(in the rows, 128 means zero)
Known rows, with every way that one mark hangs from another
nama[nufonog[bavi]]: [138 133 121 115 103 119 145 117 125 170 113 144 134 123  96 130 153  89
 134 112 127 137 139  79 160 151 118 129 173 139 131 129 132 129 138 187
 113 122 138 129  98]
dazek[fatil[ronov]]: [120 164 122 110 146 146 133 151 110 135 127 140 130 133 120 134 117 123
 106 156 136 124 137 165 143 127  78 148 125 140 122  98 137 119 116 155
 139 149 112 131 145]
nufonog[bavi[dazek] gigam nama]: [154 147 130 110 106  99 173 108 128 214 133 142 122 123  58 125 182  62
 129 113 125 147 162 141 165 166 111 139 135 166 141 133 154 104 158 116
  96 116 138 126 115]
nama[mazo nerosev[gigam] nufonog[bavi[dazek]]]: [137 122 143  92 122 113 167 102 121 216  99 137 160 109  47 116 163  37
 115 103 125 151 167 109 165 151 108 126 231 180 134 118 142  87 140 239
  72 102 146 134 105]
nufonog[gigam nama[mazo]]: [142 139 128 112 134 113 151 112 128 196 127 135 141 121 103 131 178  90
 122 106 123 129 142 112 151 132 112 137 150 150 132 133 139  87 143 106
  80 128 138 148 129]
nama[mazo nerosev nufonog[bavi gigam]]: [139 138 114  95 121 113 161 101 117 224  98 143 155 108  62 138 158  51
 115 108 125 152 162  65 165 153  98 154 227 172 131 128 135  69 152 176
  64 115 155 136 101]
sirug[pedip[fuzur]]: [151 132 126 154 111 133 118 136 145 177 130 119 103 106 135 139 134 112
 153 139 139 127 124 100  69 102 134  83 141 137 133 148 119 120 136 113
 141 143 116 157 106]
nufonog[bavi[dazek[fatil[ronov]]] nama[mazo]]: [140 171 123  91 125 126 170 135 102 200 132 146 141 129  71 129 179  57
 100 129 133 125 160 151 179 143  57 147 147 177 129  96 156 123 142 199
  91 137 128 149 122]
nama[mazo]: [126 124 126 119 130 128 130 124 125 138 126 126 144 124 124 130 134 119
 120 112 127 117 125 105 130 113 120 128 145 134 125 127 129 127 131 143
 102 125 133 146 125]
dazek[fatil[nerosev[nama] ronov]]: [127 168 130  90 170 151 127 150 119 149 125 144 143 133 115 113 130 122
  97 159 157 128 134 183 136 122  79 128 109 131 127  79 140 109  95 167
 157 157 105 143 158]
tono[nerosev[gigam nama[mazo nufonog]] ronov]: [143 130 155  83 121 136 129 118 117 199  91 160 166 106  87 107 159  89
  99 137 199 116 118 117 142 125 106 108 195 137 127 108 125  83 100 216
 117 105 105 144 143]
nerosev[gigam[nufonog[bavi[dazek]]] nama[mazo]]: [139  83 165  82 120 122 195  88 147 209 122 141 159  84  31  92 156  72
 106  86 149 123 139 134 171 133 130  92 175 172 146 113 152 111 127 220
 110  97 122 153 124]
tono[dazek[fatil[nerosev]] ronov zibid]: [104 199 125 100 174 113 123 139  71 132 105 176 123 133  81 136 109 133
 108 177 208 107 123 218 117 133  12 141 117  93 120  83 135 131  73 162
 148 122 133 154 163]
bavi[dazek[fatil[nerosev[nama] ronov]] nufonog]: [132 171 137  78 159 149 130 132 108 159 132 152 133 145  79 104 133  71
 102 147 154 137 148 229 148 134  66 139 124 150 124  69 160 123 106 184
 151 146 112 140 143]
fatil[nerosev]: [134 160 124 127 142 126 121 129 128 118 126 129 129 137 127 127 131 127
 127 138 139 132 128 141 125 123 122 119 115 113 134 116 128 124 108 133
 136 141 131 130 139]
tono[dazek nerosev[gigam nama[nufonog]] ronov zibid]: [122 146 157  80 158 119 128 120  84 179  76 189 147 104  50 114 138 109
 107 153 225 115 112 192 126 141  63 117 176 111 124 101 127  99  78 198
 149  92 112 155 160]
pedip[fuzur]: [141 123 129 145 122 130 125 132 136 160 125 125 117 125 130 136 131 126
 138 131 138 127 128 115 102 106 133 107 128 138 129 136 125 128 139 121
 133 127 117 151 124]
pedip[sirug]: [123 122 126 143 122 132 117 130 135 138 135 126 121 124 133 132 127 130
 136 131 119 126 128 156 103 124 128  99 135 115 127 138 132 122 138 120
 133 141 121 141 125]
dazek[fatil[nerosev[nama] ronov zibid]]: [127 192 118  80 172 142 129 151 119 150 125 146 140 146 115 115 103 123
  89 153 170 136 139 218 118 112  61 128 110 118 131  70 140 109  86 170
 170 169 115 145 169]
bavi[nufonog[gigam]]: [132 138 132 113 126 124 128 103 126 160 126 146 122 135  89 131 127  88
 131 117 127 141 143 138 139 142 123 146 145 143 125 128 144  93 134 112
 118 126 133 126 120]
sirug[pedip[fuzur[ronov]]]: [158 136 125 168 123 139 109 134 150 191 122 122  94  96 124 147 133 108
 155 138 166 128 114  87  70  84 134  64 129 141 127 158 114 124 140 105
 150 135 109 158 102]
gigam[nerosev nufonog[bavi[dazek[fatil]] nama[mazo]]]: [124 135 119 113 110 102 235  86 107 193 126 141 142  89  29 102 203  54
  91 121 139 114 154 145 196 164  45 105 212 174 149 105 164 105 132 209
  81  95 149 150 117]
dazek[fatil]: [114 136 132 119 131 127 131 133 114 130 126 135 130 124 114 129 127 130
 112 150 126 119 135 142 133 136  79 133 132 131 122 108 137 121 123 145
 129 129 136 132 134]
fatil[dazek nerosev[nama[nufonog[bavi]]] zibid]: [146 144 130  76 128 105 138 121 132 177 111 154 150 145  86 105 130 104
 106 105 169 151 145 170 125 132  99 107 160 102 132  87 141 120  89 210
 152 167 141 147 135]
tono[dazek nerosev ronov]: [132 163 134 117 136 121 119 132  86 113 110 164 122 128  92 135 127 130
 110 175 186 113 115 167 122 133  87 142 131 109 121 118 122 134  97 137
 139 103 113 147 149]
fatil[dazek ronov zibid]: [134 161 114  99 145 129 132 151 121 126 130 142 127 164 129 128  78 134
 103 125 163 141 136 223 109 107 106 142 123 109 126  97 133 127  93 149
 158 184 114 139 161]
gigam[nerosev nufonog]: [118 118 113 142 127 126 198  97 128 124 124 131 129  97  91 105 139 113
 114 128 147 121 123 148 155 144 116 103 184 138 149 127 134 108 110 146
 128 108 128 128 133]
bavi[dazek[fatil[nerosev ronov]] nufonog[nama]]: [138 207 124 101 153 136 142 131 100 161 137 151 123 157  88 117 175  56
 110 149 144 141 158 222 167 149  54 146 131 151 125  80 161 121 111 182
 128 155 124 131 132]
fatil[dazek nerosev[gigam nama] zibid]: [135 127 159  83 161 111 123 128 148 152 122 141 152 144 103  98 100 140
 100 118 178 142 135 224  93 105 125  83 120  93 134  83 140  91  66 178
 172 168 120 148 178]
dazek[fatil[nerosev[gigam nama] ronov]]: [126 157 154  83 178 148 129 145 131 166 121 146 153 130  99 108 126 119
  94 154 164 129 136 192 136 119  92 106 113 136 132  76 143  81  82 196
 165 153  93 142 172]
gigam[nerosev[nama] nufonog[bavi[dazek]]]: [131  95 128 109 107 116 223  85 133 179 125 137 135  85  35  80 157  76
 110 113 153 129 140 161 172 159 117  96 183 165 155 113 154 117 129 177
 127  87 124 135 121]
fatil[dazek nerosev[gigam nama[nufonog]] zibid]: [132 128 153  75 156 111 130 122 143 169 108 149 159 144  93  95 119 116
 103 105 175 149 138 210 109 119 116  88 166  95 134  82 139  90  68 211
 162 165 125 149 163]
fuzur[pedip]: [137 136 131 136 127 129 118 132 132 140 124 134 112 125 124 136 126 118
 129 134 134 126 128 125 118 121 136 100 132 123 121 128 147 113 128 127
 132 143 121 131 126]
tono[dazek nerosev[nama] ronov]: [134 135 146  99 144 127 119 130  97 135 107 168 132 116  85 119 141 132
 104 171 196 115 111 171 120 128  95 135 128 115 120 110 128 127  98 141
 152  96 104 155 156]
nufonog[bavi gigam[nerosev] nama[mazo]]: [144 140 115 115 115  98 188  94 126 217 123 137 144 110  63 124 188  69
 112 105 131 128 149  88 169 149 107 113 182 163 145 133 147  61 138 137
  75 109 139 148 126]
nerosev[gigam nama]: [127  89 165 102 144 134 130 122 149 171 120 131 148 110 107 105 134 128
 116 119 141 129 126 140 127 123 154  95 131 138 131 118 136  93 115 162
 145 116 110 139 146]

Rows
[131 122 117 129 102 109 223  89 124 153 128 135 124  98  40  99 147  71
 115 118 144 129 142 157 173 159 108 107 186 158 155 125 147 123 127 170
 117  94 132 126 115]  gigam[nerosev nufonog[bavi[dazek]]]
[139 154 147  72 177 129 128 145 142 156 123 145 152 156 109 104  88 131
  90 124 187 146 136 247 103  97 124 101 111 105 136  75 140  91  59 189
 182 188  95 150 189]  fatil[dazek nerosev[gigam nama] ronov zibid]
[149 122 141  66 126 103 148 108 134 215 109 155 168 128  56 111 152  80
 108  89 156 137 146 121 149 133 102 118 175 127 133  99 144  85 107 182
 104 156 137 162 133]  fatil[dazek nerosev[nama[mazo nufonog[bavi gigam]]]]
[131 147 148  68 149 120 138 103 115 195 126 150 148 129  46 106 147  55
 102 123 141 129 152 191 142 134  55 134 149 151 124  81 164  90 123 151
 105 124 143 154 138]  bavi[dazek[fatil[nerosev[nama[mazo]]]] nufonog[gigam]]
[124 116 137 102 148 128 142 110 123 187  96 134 164 109  96 122 153  77
 111 112 129 143 150 100 147 133 119 124 232 157 127 120 127  74 123 213
  84 116 139 138 122]  nama[mazo nerosev[gigam] nufonog]
[136 132 113 104 120 120 150 108 113 196  98 137 154 112  87 133 167  63
 114 112 124 147 155  58 161 144 103 141 226 164 127 125 130 100 145 214
  76 116 153 138  92]  nama[mazo nerosev nufonog[bavi]]
[141 149 127  76 112 110 154 107  89 194  89 164 148 103  35 112 161  56
 111 115 174 119 132 136 154 145  53 125 190 148 133 103 139 125 134 199
  99 108 156 143 114]  tono[nerosev[nama[mazo nufonog[bavi[dazek]]]] zibid]
[139 139 134 117 123 120 142 106 117 165 136 137 118 136  94 113 187  64
 130 114 124 143 151 172 156 154 115 134 149 156 126 122 156 133 143 150
 109 119 137 126 108]  bavi[dazek nufonog[nama]]
[133 170 112 101 126 103 211  99 106 198 118 146 129 104  42 112 176  62
  88 145 147 156 181 191 173 172  42 140 203 172 143  97 160 104 135 207
 105 121 165 128 113]  gigam[nufonog[bavi[dazek[fatil[zibid]]] nama[nerosev]]]
[140 169 125 108 155 132 124 150 122 114 133 139 131 162 129 126 108 127
 110 138 160 138 132 206 125 112 113 134 106 104 129  96 129 124  82 150
 156 188 104 138 159]  fatil[dazek nerosev ronov]
[147 182 130  92 124  95 168 110 112 215 128 147 142 127  42 126 187  52
 106 128 134 134 167 147 169 152  48 135 143 158 139  99 161  89 133 156
  79 131 154 147 128]  nufonog[bavi[dazek[fatil[nerosev]]] gigam nama[mazo]]
[129 155 129  88 144 110 163  96 100 219 119 143 141 120  48 122 191  27
  96 132 120 151 181 168 166 162  44 166 207 187 121 101 167  66 154 156
  61 111 161 138 115]  bavi[dazek[fatil] nufonog[gigam nama[mazo nerosev]]]
[152 141 131 117 106 107 162 116 124 184 135 134 123 125  81 120 188  74
 128 116 125 143 154 136 163 159 117 126 134 157 135 128 149 136 153 153
 106 117 136 126 105]  nufonog[bavi[dazek] nama]
[130 104 128 111 136 119 169 106 138 181 122 133 137 107  82 102 137 108
 113 123 144 133 131 153 133 141 123 112 157 143 140 121 141  66 125  97
 127 103 116 134 151]  nufonog[gigam[nerosev[nama]]]
[143 118 153 105 116 109 206  86 138 213 127 139 148  94  43 108 197  56
 112  89 139 128 151 127 188 148 120  98 183 175 151 124 153 110 133 218
  88 106 135 147 113]  nerosev[gigam[nufonog[bavi[dazek] nama[mazo]]]]
[151 163 147 101 147 121 188 114 139 183 126 157 144 130  70 114 171  94
  99 119 173 141 148 182 179 140 125 100 142 134 150 101 149  93  73 229
 146 179 101 145 148]  fatil[dazek nerosev[gigam[nufonog[bavi nama]]] ronov]
[145 148 133  74 161 128 143 136 132 186 114 156 152 147  92 109 128  91
 108 115 168 150 140 203 142 131 108 141 145 123 133  90 140  87  92 144
 144 182 104 144 160]  fatil[dazek nerosev[nama[nufonog[gigam]]] ronov]
[112 190 146  91 174 111 124 137 102 144 112 168 135 143  79 127  96 132
  96 169 197 124 133 234 109 120  49 116 128  94 126  76 139 101  58 197
 161 123 117 157 177]  tono[dazek[fatil[nerosev[gigam] zibid]] ronov]
[135 156 153  91 139 127 125 126 105 178  95 167 140 108  88 112 124 126
 102 166 231 113 112 181 114 125  86 107 133 120 132 108 126  85  87 166
 153 112 106 126 167]  tono[nerosev[gigam nama] ronov zibid]
[146 119 122 170 131 138 102 133 153 183 125 124 101 113 125 146 125 124
 151 134 157 123 117 131  75  88 133  59 124 126 123 154 120 122 153 107
 147 131 105 164 118]  pedip[fuzur[ronov] sirug]
[138 137 109 118 103 105 185  96 125 199 110 147 135 115  54 121 148  67
 124 113 132 140 144  99 167 166 106 122 204 151 145 130 141  72 133 147
 102 105 135 126 116]  nama[nufonog[bavi gigam[nerosev]]]
[114 138 170  80 178 127 124 133 113 168 112 165 150 118  71 110 131 131
  98 168 196 114 126 202 124 127  73 106 123 113 122  80 143  96  71 198
 162 109  99 166 176]  tono[dazek[fatil[nerosev[gigam nama]]] ronov]
[122 165 127  89 159 125 124 135 125 143 121 141 142 136 109 110 117 134
  95 151 158 134 138 193 110 118  65 111 118 107 131  79 141 108  93 163
 159 147 138 144 160]  dazek[fatil[nerosev[nama] zibid]]
[139 143 128 107 132 117 140  95 126 199 127 146 138 132  91 130 184  67
 122  98 124 133 146 112 158 140 112 141 166 157 125 128 150  84 142 132
  82 125 144 149 117]  bavi[nufonog[gigam nama[mazo]]]
[130 124 166  86 146 127 129 122 103 173  90 177 150 108  63 109 151 107
 104 154 199 121 114 162 137 140 100 116 178 121 124 105 128  98  86 199
 148  90 100 158 153]  tono[dazek nerosev[gigam nama[nufonog]] ronov]
[110 159 126 110 159 118 126 132  83 143 107 166 120 127  93 136 108 134
 124 147 197 113 115 191 116 131  67 145 128 107 119 115 127 141  99 137
 139 108 123 148 147]  tono[dazek ronov zibid]
[129  95 127 115 115 124 209  87 139 173 121 141 139  83  58  93 159 101
 104 116 155 124 129 115 167 149 126  89 183 152 151 120 144 102 119 183
 135  95 120 140 124]  gigam[nerosev[nama] nufonog[bavi]]
[116 156 152 113 164 104 120 123  85 114  95 166 130 116  59 139 111 134
 113 156 174 114 114 192 112 130  72 114 133 105 129 112 129 104  81 153
 147 106 133 156 162]  tono[dazek nerosev[gigam] zibid]
[143 161 149 119 117 128 122 127 115 148 110 155 133 126 104 126 128 123
 111 173 193 119 119 150 125 126 115 114 137 123 133 120 122  92  94 164
 143 114 101 118 152]  tono[nerosev[gigam] ronov]
[138 182 135  93 167 123 127 148 133 133 126 144 140 168 114 122  77 128
  98 130 179 146 138 244 104 100 115 110 112  97 136  82 135  96  57 183
 172 195 106 141 182]  fatil[dazek nerosev[gigam] ronov zibid]
[133 125 143 111 155 122 148 111 129 196 111 124 158 111 106 124 188  89
 104 121 130 144 154 112 147 132 125 116 192 165 130 125 133  63 127 190
  83 117 135 142 132]  nufonog[nama[mazo nerosev[gigam]]]
[138 155 143  67 172 130 134 141 138 174 109 154 158 155 102 101 106 106
  96 109 184 153 138 233 120 111 113 104 155 105 135  72 137  89  61 218
 173 188 104 148 175]  fatil[dazek nerosev[gigam nama[nufonog]] ronov zibid]
[144 140 119 110 127 115 154 111 119 203 115 130 147 115  96 133 199  75
 109 123 125 144 159  68 162 145 111 135 188 167 129 130 138  92 149 189
  74 119 150 142 103]  nufonog[bavi nama[mazo nerosev]]
[139  91 160  76 116 120 162 104 138 227 110 142 164 104  45  99 167  52
 117  79 138 131 146 112 163 140 125 101 196 167 135 111 148 109 136 231
  97 101 127 150 115]  nerosev[gigam nama[mazo nufonog[bavi[dazek]]]]
[124 125 161  72 153 122 146 118 124 196 109 142 170 115  60  93 163  67
 102 116 146 126 143 173 149 132  69  98 183 145 132  79 149  96 103 224
 110 120 133 155 144]  bavi[dazek[fatil[nerosev[gigam nama[mazo nufonog]]]]]
[135  90 159  81 123 126 148 106 144 223 103 146 169 102  70 108 167  79
 115  85 138 127 139  69 161 132 134  95 194 156 129 117 137  93 127 237
 105 109 125 155 116]  nerosev[gigam nama[mazo nufonog[bavi]]]
